Each row comes from the steps of one path. Every step used is in the known rows, and no mark comes twice. Write the path behind each row, first mark first.
Known rows:
gapi, piginup, bove, mesig, sote: [-3.00 -0.02  0.65  3.02  2.95 -1.99  2.42  2.89  2.34 -3.69 -0.32  0.89
  2.15  1.77  1.27  2.08  0.41 -0.05  3.23]
gonom, vobuv: [ 3.25  1.53  1.43  0.78 -1.83 -0.54 -4.66  3.89  4.00  0.65  3.00 -0.87
 -0.59  0.82  0.66 -0.20 -2.98  3.02  2.90]
bove, mesig: [-1.31  0.40 -0.27  1.40  1.31 -1.99 -0.93  3.52  1.81 -1.60  3.20  0.60
  0.88  3.43  0.50  0.93 -3.01 -0.17  2.86]
bove, mesig, gapi, piginup, sote: [-3.48  1.20 -1.12  3.44  3.43 -1.64  0.23  3.42  2.69 -2.04 -0.46  0.77
  2.74  2.54 -0.19  1.15 -1.22 -3.32  2.40]
mesig, gapi: [-1.94 -0.18  0.18  0.35  1.87 -1.96 -3.57  0.98  1.11  4.43 -0.09 -1.40
  2.46  3.63 -3.91 -1.40  0.12 -0.92  3.30]
bove, mesig, sote: [-2.99  2.66 -0.45  2.25  1.31 -2.35  0.15  3.72  2.90 -0.15  1.63  0.23
  2.50  2.42 -0.26  0.54 -2.52 -1.77  2.21]
gonom, sote, mesig, gapi, piginup: [-0.32  1.12  1.34  4.12 -1.98 -0.70 -3.13  4.66  3.91  0.28  0.79 -1.68
  0.20  3.52  1.12 -1.03 -2.28 -0.32  4.19]
piginup, sote: [ 0.13  2.63  3.05  2.33  0.43 -1.71 -3.48  4.00  0.49  2.26  0.47 -1.44
  4.71  2.86 -1.22  0.26  0.94 -1.80  4.47]
bove, mesig, gapi, piginup: [-3.49  0.09 -1.57  2.50  3.29 -1.74  0.18  2.76  2.64 -2.17  0.32  1.17
  1.43  2.80 -0.33  0.55 -1.90 -2.01  2.26]
gapi, piginup, sote: [-1.05  0.28  1.91  3.38  1.42 -1.01 -1.48  4.12  0.93 -2.12 -0.37  1.53
  2.62  1.89  0.36 -1.02  0.97 -0.79  4.21]
sote, gonom, bove, mesig, gapi, piginup: [-1.23 -2.82  0.16  2.75  1.98 -1.70 -2.57  3.29 -0.67  0.74  1.85 -1.33
  0.92  5.06  3.61  0.97  0.36  0.02  3.99]
gonom, bove: [ 3.05 -3.72  3.86 -2.28  0.42 -2.50 -1.02  2.90 -1.91  1.81  1.05 -2.63
  0.03  5.81  0.41  0.31 -1.19  2.83  4.36]
mesig, gapi, piginup: [-2.80 -1.18 -0.26  1.64  2.73 -1.45 -2.19  1.42  1.51  1.45 -1.19  0.43
  1.84  2.78 -2.67 -1.95  0.42 -0.91  3.23]
gonom, sote, mesig, gapi, piginup, bove: [-0.54  1.35  1.60  4.24 -1.47 -1.03 -2.06  4.29  4.03  0.14  0.25 -2.51
  0.90  3.52  1.32  0.64 -1.55 -0.29  4.15]
piginup, bove, mesig, gapi, gonom, vobuv: [-1.98  0.71  0.39  2.32  3.10 -2.46  0.11  1.24  3.08 -0.86  0.43 -2.64
  3.16  2.80  1.70  5.53 -0.05 -0.36  3.14]
sote, mesig: [-2.11  0.75  0.12  4.01 -0.35 -1.89 -2.61  3.90  2.10 -0.27  4.69  0.03
 -1.56  3.97 -0.69 -1.82 -3.09  0.78  4.05]
gapi, mesig: [-1.23 -1.04  0.77  2.00 -0.62 -0.02 -1.21  1.59 -0.12 -0.79  5.32 -0.10
  1.06  1.91  0.95 -0.94 -3.26  0.50  3.18]
gonom, bove, mesig, gapi, piginup, sote: [ 0.36 -2.04  2.10  0.26  3.06 -2.26  1.64  3.78 -0.20 -1.07 -1.54 -1.97
  1.67  5.11  1.42  2.25 -1.01 -1.14  3.18]
bove, mesig, gapi, piginup, sote, gonom: [-3.96  1.15 -1.57  4.34  3.42 -1.51 -0.82  3.46  2.49 -1.57  0.07  0.64
  3.00  2.65  0.91  1.20 -0.50 -3.49  2.49]
piginup, sote, gonom: [-0.89  2.44  2.02  4.44  0.35 -1.51 -5.44  4.18  0.06  3.18  1.65 -1.67
  5.12  3.18  0.83  0.50  2.31 -2.22  4.85]

Which path is each row?
[ 1.17  1.38  2.24  3.33 -3.37 -0.95 -3.85  5.01  3.29  0.62  2.79 -2.07
 -0.22  3.94  1.65 -0.73 -3.17  1.01  4.58] -> gonom, sote, mesig
[-1.75 -1.77  0.69  1.83  1.01 -1.25 -5.86  0.58  1.40  3.61  0.11 -2.37
  2.54  4.35  0.26 -0.69  0.14 -0.73  4.58] -> mesig, gapi, gonom, sote
[-3.06 -0.10  0.45  1.99  3.69 -2.85  0.45  0.78  1.80 -0.38  0.44 -2.47
  3.62  3.70  0.91  5.07  0.62 -0.74  3.54] -> piginup, bove, mesig, gapi, gonom
[-3.67  1.25 -0.09  4.36 -0.72 -0.14 -1.56  2.08  0.81  1.29  4.61 -0.63
  2.94  1.23  1.54 -1.14 -1.86 -1.39  2.78] -> gapi, mesig, sote, gonom
[-3.14 -0.79  0.18  1.67  3.46 -1.94 -0.60  0.84  1.75  1.21 -1.98 -0.74
  2.83  2.74 -2.33  0.41  1.61 -0.87  3.31] -> mesig, gapi, piginup, bove
[ 0.05  1.54  1.46  3.47 -2.39 -0.96 -3.83  4.35  3.72  1.80  1.33 -2.66
  0.48  3.91  0.48 -0.79 -2.52 -0.27  4.14] -> gonom, sote, mesig, gapi
[-2.82  0.50  0.44  2.70  2.97 -1.34 -2.09  2.13  1.61  1.54 -2.40 -0.10
  3.65  2.44 -2.52 -1.11  1.56 -2.70  3.37] -> mesig, gapi, piginup, sote
[-2.67  1.95 -0.17  4.60 -1.32  0.34 -1.83  2.56  2.06  0.72  4.61 -0.81
  2.49  0.28  2.34 -0.78 -2.47 -0.98  2.42] -> gapi, mesig, sote, gonom, vobuv
[-2.89  0.75 -1.19  1.64  2.76 -2.17 -0.87  2.49  2.37 -0.03  1.04 -0.16
  1.93  3.36 -1.15  0.92 -2.20 -1.92  2.35] -> bove, mesig, gapi
[-2.64  3.29 -1.22  4.01  0.68 -1.79 -1.57  4.43  3.88 -0.11  2.46 -0.09
  2.23  1.70  1.89  1.13 -2.20 -1.67  2.09] -> bove, mesig, sote, gonom, vobuv
[-1.34 -0.45  1.47  4.42  2.09 -0.98 -1.02  4.76  0.40 -2.83  0.03  0.85
  2.54  2.80  3.29  0.50  1.17 -1.41  4.21] -> gapi, piginup, sote, gonom, bove, mesig
[-2.82  0.14  0.70  3.53 -0.44 -0.38 -0.61  2.18  0.03  1.10  3.92 -1.46
  2.63  1.98  2.21 -0.65 -1.81 -1.01  2.86] -> gapi, mesig, sote, gonom, bove
[-0.73 -2.19  1.68  4.08 -1.59 -0.84 -6.27  2.69  1.53 -0.22  4.01 -1.50
 -0.22  4.91  4.84 -0.57 -1.98  1.42  5.92] -> gapi, gonom, sote, mesig
[-3.71  2.50 -1.15  3.77  1.31 -2.16 -1.22  3.92  2.65  0.43  2.47  0.02
  2.72  2.67  1.18  0.68 -1.61 -2.02  2.44] -> bove, mesig, sote, gonom
[-3.21  2.85  1.24  5.96  1.42 -1.57 -3.54  3.76  2.01  1.23  0.68 -1.57
  3.61  3.57 -0.34  0.15  0.37 -3.78  4.53] -> piginup, sote, mesig, gapi, gonom
[-0.08 -2.54  0.84  1.96  0.85 -1.91 -3.26  3.59 -1.13  1.39  3.42 -1.86
  0.76  5.40  3.82  1.18 -0.29  0.94  4.21] -> sote, gonom, bove, mesig
[-2.13  0.31  0.94  2.22  2.67 -2.49  0.12  1.29  2.33 -0.22 -0.04 -3.17
  3.84  3.77  1.77  5.39  0.42 -0.84  3.80] -> piginup, bove, mesig, gapi, gonom, sote
[-3.63 -0.70 -1.43  2.54  3.13 -1.91 -2.13  1.70  1.96 -0.62  1.65 -0.14
  1.78  3.96  0.91  1.10 -1.89 -1.85  3.09] -> bove, mesig, gapi, gonom
[-2.70  3.91  1.30  5.33  1.14 -1.75 -2.78  4.36  2.24  1.66  0.26 -1.60
  3.82  3.21 -1.68  0.07  0.17 -3.82  4.08] -> piginup, sote, mesig, gapi
[-3.49 -0.07  0.16  3.98  2.87 -1.86  1.44  2.94  2.15 -3.24  0.21  0.78
  2.33  1.91  2.32  2.17  1.06 -0.24  3.30] -> gapi, piginup, bove, mesig, sote, gonom
[ 0.80 -2.74  1.89 -1.12  2.38 -2.62  0.87  2.99 -0.53  0.34 -0.23 -2.48
  0.73  5.70  0.73  1.97 -1.98  0.08  3.06] -> gonom, bove, mesig, gapi
[-3.26  0.42  0.02  3.76  2.92 -1.23 -3.06  2.29  1.37  1.92 -1.83 -0.28
  3.90  2.60 -1.55 -1.04  2.20 -2.91  3.51] -> mesig, gapi, piginup, sote, gonom
